Each row was made from one path, in order. Every step used is in the known rows, and no mark comes twice. Write each row's path.
Known rows:
R D A: [-12 -13   5 -17  -6  10   2 -21 -15  17  15  -2   5  -2   4 -42   3  23
 -14  17 -19  13   7  -9  26 -28   0  -3  -4   3 -14   2  -1   6   6   3]
S P R: [-33 -13  -4   2   6  -2  31  10  14   6 -19  -5   9   4 -10   6 -10 -16
   7   7   8  11 -10  -3   1  20  -9 -19  10   6 -19   6 -21  20  -3  11]
Z D: [ -3   1   4 -24  -4  12 -30   7   9 -11  14  -6   6  -2   1 -12  -6   5
  10  -1   9   5   4  19  -3  16  -6   8  -2 -11  -6  -1  15  -5  -5   2]
A D R Y: [  4   0  -2  14 -15   0 -10 -18  10   7   6 -32 -13  -5   2 -13  -1  18
   0   7  -3  16  -1 -23  11 -17  -1   2   6  15  -7  11   7   0  11  29]
B H G Z: [ -3  -9  -4   1   9  -5  15 -19  15   6  25  41 -11  12 -28  28   6   5
  17  20 -10  -6 -16  27  -8 -23   1   3  26   4   8  19 -15  67   6  -1]
G A D R Y: [  2   3   0  11 -15  10 -20 -23   4   7  13 -32 -19 -10   1  -4   4  20
  -2  12   5  10  19 -20  19 -18   3  -4   9  14 -10  12   5   4  14  35]
G A D S P Z: [-30 -37  12 -25  -7   6  15   6  -7  10  15  -6 -23  -4  -3 -23 -16  -6
  -4  18  23   5 -34  15  -4  14  -4  -8  12  12  -7  15 -11  15  15  26]
G H: [ -1  -6   0   1   9  16   5  -5 -13  -1   8   7  -6   7  -9  15  15   4
   1  11  -9 -19 -11   3   1   2   4   6 -18   5  -5   5   0  18   9   0]
A D S P R: [-25 -19   2 -15  -6  -3  22  16  14  14  -8 -15   0   8  -7  -8 -12   2
   1  14   4  11 -18 -13  12  14 -10 -24   8  11 -15  10 -14  23   7  25]
B H: [ 17   8  -5 -14   6   8  23  -7 -14   4  14  13  -5   6  -4   5  13   9
   7   1 -10   5  19  25   0 -13   4   6  -3   3  -4  11 -12   0   4  19]
G R P Z D: [-29 -20   6 -17   4   3 -24  -8   2 -17  21  10 -18   1  -4  -7 -13 -11
  11   3  27  11 -15  39  -6  24  -8  15 -20   2 -10   5   4 -17  -2   1]
H C R D S P: [ -4 -17  -8 -20 -10  -7  22   6 -15  30   8 -15  12  12  -8 -38 -23  18
  -4  14   1  11 -42 -12  26 -23   1 -16  -6   7  -3   3 -11  17  13  15]
A D R P Z: [-23 -16   7  -4  -3 -12  20 -19   6  -2  11   4 -23   2  -6  -2 -14  -4
  -5   9  10  19 -25   2  -3   1  -2   6  -8  18  -4  13 -10   0  14  25]
S P R D: [-45 -11  -1  -3   0  -8  33  -2  -4  11 -15  -1   9   9 -21 -11  -4  -2
   5   6  -2  26  18  -4  19  -4   5 -10 -15   8 -27   8 -19   8   6  24]
C R: [ 23   4  -9  21   0  14 -15   2  15  10  -6  -4  10   2   4 -16   0   6
   0   3   9   0 -14 -13  13  -4  -7 -14 -14   0  -2 -11 -12  23  -1   6]
C R P Z D S: [ -4 -27   6 -24 -11   2 -27   0   1   8  22  -5 -18   6   7 -43 -25   7
  -4   7   7   7 -42   8   2   6   2   1 -19   7   4   3   8 -21   5  19]
G D S: [  7 -12   8 -31 -11   4 -16   7 -15  12  19  -5 -19   2  13 -13  -6  13
  -8  10  -2 -23  -7 -11  12 -11  13 -10  -6   3   3   2   7   1   5  -8]
G D: [ -2   5   6 -22  -1  13  -8   7  -5  -3   8   3  -6  -6   4  17   6   0
   4   5  12 -17  17   2   5   2   6  -5  -8  -4  -6  -1   0  21  -1 -20]
C R Y: [  9  -5  -7  34  -5  10 -27 -13   7  13 -10 -24  -3  -6   1 -25  -3   3
   2   0   4  14 -16 -13   3  -6  -3   1 -10   9  -4  -2   1  -6   0  16]
S P Z D: [-31 -24   6 -28  -2  11  -7  11   7  -8  12  -5  -2  -4  -2 -28 -22 -14
  13   4  24  14 -29  36 -20  33 -11  12   9  -5 -12   8   1  -2  -2   8]
G Z D: [-11 -18   5 -21   0  12 -38  -1  16  -8  20   7  -3   0 -10  -2  -7  -5
  14   9   9  -9  -8  22  -5  14 -10  11  17  -6  -5   2   8  28  -6 -14]
S P R D A: [-33 -20   1 -15  -2  10  21 -16  -8  22   3  -8  11   1  -2 -40  -4  13
 -10  21 -14  21   1 -11  27 -15  -5 -16   4   6 -26   6 -15  20   4  11]
B H P Z D: [-16 -13   1 -41   4   7 -11  -4   4 -15  33   0 -19   5 -13 -35  -3 -10
  14  -5  10  18 -11  44 -16  16 -11  28   6  -2  -1  10  -6  13  -1  16]
R P Z D A: [-21 -26  10 -34  -3  16 -18 -19  -1   2  26  -2  -6  -6  10 -39 -15   7
  -7  16   0  16 -27  20  -2   9 -14   7   5  -1  -7   5   8  -1  -2  -2]
G H R P Z D: [-28 -19   3 -20   2   9 -23  -6   7 -15  26  -2 -18   9 -17  -4  -7  -9
  12  10   8  17 -23  44 -12  24  -6  17 -29   5  -9  10   5   1   2  13]
P Z: [-26 -21   7   4   3   0   5  -5   3  -4   3  12 -18  -2   1 -15  -8 -18
   2  -1  12   9 -15  17 -19  15  -2   5   4  11  -4   8  -2  -8   0  13]
C R P Z D: [-18 -14   5 -15  -1   9 -25  -4  13  -9  12   3  -7   0  -4 -19 -18  -8
   9   3  21  20 -25  26 -10  24 -10  10 -20  -1  -6   2   3 -10  -1  13]
A D S P R Y: [-32 -24   2   4 -12  -3   4  -2   8  15 -11 -33 -11  -1  -7 -18 -11   1
   4  11   1  25 -18 -13   2   9  -7  -8   9  18 -12  15  -1  -4   7  33]
D R P: [  1   2  -6   0  -1 -18  20 -23  -3   5   6  -5  -6   7  -4  12 -13   7
 -10   6  -6   5 -19 -17  13 -20   9   2 -12   8   3   5 -12  -8  10   4]
D R: [ 14   6  -9  10  -4  -3   6 -11   6   6  10  -8  -4   3  10  -8  -7  13
  -5   4  -4  -8  -4 -23  15 -22   6 -10   6   6  -6   3 -10  10   3   9]

Write each row's path:
[-30 -16  10 -26  -1   1 -17  -6   5 -15  15   5 -12  -1  -6 -11 -17 -12
   9   1  16  21 -17  33 -16  27  -5  18 -11   0  -4   8  10 -21  -1   9] => R P Z D
[-30 -42   5 -12  -2  -4  25   6 -11  13   6  -4 -17   1   3 -36 -28 -16
  -3   9  12   5 -57  15 -17  12   0   2  11  12  -3  13 -13  -4   7  14] => D S P Z
[ 24  15 -15  11  -1   8 -16  -3  21  10   7   3  16   7  -3 -10  -4  14
   5   2  12   9 -13 -16  23 -12 -16 -26  -7   6   3 -10  -1  38  -3   7] => H C R
[-34 -26  -2   0  -8   1 -12  -2   5  12  -7 -34  -8  -2  -4 -27 -19  -5
   8   6   3  21 -21  -1  -4  15  -3   0   9  12 -14  14   4 -21  -1  25] => Z D S P R Y
[-10 -13  -4 -10  -5   6   2  -2  11  -1  20 -14  -5   0   9 -30 -25   1
   6   8  15   3 -28   6   0   4  -2   0  12   2 -15  10  -9  11   2  15] => S P Z D R
[-19 -20   2  12   5  -4   8 -15   4   2  -2  11 -15   2  -7 -13 -15 -17
  -3   3  15  19 -36   9 -10  10  -4   4 -21  14   0   3 -14  -5   5  14] => C R P Z
[-29 -21  -3  -7   0  -4  24  12   7  16 -11  -9   0   9  -3 -11 -16  -8
   0  10   2   5 -24 -11   6  11  -3 -24   9  11 -13   8 -17  12   0  15] => D S P R
[-29 -34  -2 -12   2 -10  41  -6 -18  15  24  21 -24  12 -11 -27 -14   0
   7  17  12  12 -36  37  -2 -14   7  -2  -7  15 -11  22 -23  11  14  27] => B H G R D S P Z
[-38  -1   2   3  -1  -6  14 -10   2   4 -10   6   0   8 -16  -6   6   3
   4   1  -8  24  40  -8  22  -8   8 -10 -23  11 -25   6  -9  -4   3  27] => P R D
[-29 -39  10 -20  -8  -3  24  10  -4  11   8  -7 -16   1  -1 -33 -23  -8
  -3  14  16  12 -52  13 -12  14  -7   0  10  13  -4  14  -9   8  13  24] => A D S P Z
[-19 -11   1 -28   0   4 -13  -7   8 -12  30   0 -18   9 -16  -9  -9  -6
  15   6   8  29 -10  54 -12  17  -6  19 -23   5  -8  13  -1  -8  -1  22] => B H R P Z D
[-28 -23   0 -12   6 -10  11  -9   2  -8  14   3 -27   4 -14 -34  -4 -26
   0  -6   8  12 -31  15 -17   7  -9  22  11  10   9   6 -18  23   2   7] => H P Z
[ -9 -29   9 -31 -12   4 -28   5  -2   3  25  -5 -22   3  11 -43 -21   6
  -1   5   4   1 -26  14  -5  10   2   3  -3   5   1   8  17 -25   1  17] => P Z D S
[-26 -14   4 -10  -3  10   5 -22  -3  16   7   0   4   1   0 -34   4  17
 -11  17 -19  19  18 -14  28 -18  -3 -15  -3   8 -23   4  -6  12   2  13] => P R D A
[-15   4 -12 -14  12  -5  26  -9  10  -2   7   0 -14  14 -23  -4  15 -11
   9  -4  -9  16  15   6   7  -2 -10   2  10   9  -4   9 -30  37  -2  21] => B H P R
[ 35  21 -18   1   3  13  -2  -8  11  12  16   8  11  12  -6  -5   5  20
   8   3   5  13  -2   0  23 -20 -14 -22 -10   8   0  -3  -9  39  -1  20] => B H C R
[-13 -33   6 -27  -6  -2 -28  -4 -10   0  30   0 -30   6   7 -28 -20   4
  -2   7  13  -3 -30  21   7   6   0   4 -20   9   0   6  10 -29   3   7] => G R P Z D S
[ -7 -27   0 -36  -9   0   5  20 -10  15  11 -23   5   4   4 -32 -28   5
   0  12   7  -4 -47   9  -1   6  -2   1  10  -7  -1   5  -2  -1   6   4] => Z D S P
[ -7 -12 -12  24  -3   9 -24 -14   2   4  11 -31 -19   8 -19  -2  11   0
   8  12 -14  13 -13  12  -1  -7   1  13 -22  17  -6  10   2   4   2  15] => G H R Y
[-30 -22  -1 -20  -3   1   8  15  12  10  -4 -14   4   7  -3 -16 -20  -5
   6  10   5   8 -22  -3   8  20  -7 -19   8   5 -16   8  -9   9  -2  17] => Z D S P R
[-14 -15  -2  11  -9   6 -24 -21   7   1  13 -26 -20  -8   7 -34 -17   3
   7   1   6  15 -12   0  -4  -2   2  11   7  13 -12  14  10 -23   0  24] => P Z D R Y
[-17 -28   0 -22 -11 -10  32   9 -26  25   3 -15   3   8  -6 -34 -21   7
  -7  14  -5   4 -34  -5  13 -17  10  -1  -4   4  -5   8 -12  -5  15  12] => R D S P
[-26  -2  -8  -8   8  -9  10  -4  19  -5  -3  -5 -10  10 -20  -8   7 -17
   5  -6  -3  13   2 -11   8   7 -12  -2   9   8  -2   3 -24  36  -4   8] => H P R
[ 14  20 -12 -26   3  -1  17 -14  -6   3  26  16   2  11 -12  16   7  19
  12  -1  -6  16  14  18  13 -19  -8 -11   3  10   3  10   3  19   0  17] => B H C
[ -1   4  -4 -15  -4 -12   1 -18   1  -1  15  -9  -3   6  -3   5 -17  10
  -3   6  -1   7 -15  -4  12 -10   6   8 -14   0  -1   5  -2 -12   8   5] => Z D R P
[-26 -19   2   4   3 -13  22 -23  -2  -1   7   7 -23   3  -3  -7 -19 -12
  -5   4   6  13 -30   2  -8  -2   5   7  -8  18  -2  12 -12 -13   8  16] => D R P Z
[  8   4 -13  24  -6   6 -28 -18  10  13   0 -20   2  -1  -5 -20  -5   9
   6  -1   6  21 -14 -15  10 -12 -11  -8  -3  14   2  -1  10   6  -2  17] => H C R Y
[  0  19  11 -19 -11   9 -11  -3  21  -4  23   6  -7  -2 -17  33  18  28
   6  22  14  10  29   7  18  -5  -4 -20   4  -3  -3  10   6  54  20  28] => H G A D
[ -1  11  13 -23 -10  17 -18   1   8  -4  17  -8  -9  -7  -9  22  19  19
  -1  16  16   4  40   0  22   4  -8 -15   1   1  -9   3   4  32  16  23] => G A D
[ 10 -14  -1  -5 -14  -2 -11  -3 -13  25   9  -7  -6  11   2 -48  -8  24
 -12   9 -12   4  -9 -22  30 -31  14 -13 -29   9  -3  -2  -1  -7  13  26] => C R D S
[-12 -33   4 -43  -5   5 -24   1 -10   0  36  -7 -31   9  -2 -48 -10   2
  -2   6  -4  -6 -43  14  -4   5   1  17  -7   6   7   9   7   3   8  14] => G H P Z D S
[-27 -15   3 -23  -3   0 -25  -3  14 -14  22  -4 -14   6 -13 -12 -16 -11
  11   4  12  28 -18  41 -12  23  -8  17 -22   3  -6   7   5  -8  -3  13] => H R P Z D
[ -6  -7 -11  23  -9  -1 -27 -11  10   5   7 -35 -14   3 -12 -10   1  -2
   8   5  -8  24  -6   9  -2  -7  -2  11 -12  15  -3   7   3  -4  -3  16] => H R Y
[-26  -7  -9  -6  14   0  14  -8  10  -5   3  -1 -14  15 -26   0  17 -15
   4   1  -9   1  -6  -8   8   8  -8   2  -1  10  -4   5 -24  50   2   8] => G H P R
[-35 -45   3  -8  -1  -6  24   0 -21  12  12   6 -23   5  -3 -40 -21 -12
  -1  11  18   4 -39  19   2   0   2   1 -11  17 -14  12 -19  -5   9  13] => G R D S P Z
[-15 -19  -8   2  -3   7 -20 -27   1  -3  24 -29 -29  -1  -6 -35  -5  -2
   6   3  -2   9 -27   1  -3  -6   0  26   3  14  -6  15   0   4   6  23] => G H P Z D R Y
[-13 -26   5 -25  -7 -10 -24  -7   0   0  35  13 -28  10   1 -21 -20  10
   4  12  12   1 -39  25   3  -1   3   1 -18   6   5  11  11 -13   7  11] => H G R P Z D S
[  6  -3 -14   8   2  11 -13   1   8  -1  21 -12  -9  18 -21  15  17   3
   6  17 -14  -2  -9  17   6  -6  -3   1 -28  10  -7   3  -8  39   3   7] => G H R
[  0   5  -1 -13  -2 -10  16 -19  -8   3  11  -3 -10   4  -2  25  -9   7
  -7  10   0  -6  -7 -16  17 -19  13   1 -15   5  -1   4 -12   5  10  -9] => G D R P
[ -3 -20   3 -31 -11  -1 -31  -5   3   8  29  -2 -15  10   3 -39 -27  14
  -2   7   8  13 -42   7   9   0  -5  -8 -15  10   7   5  16 -11   4  19] => H C R P Z D S
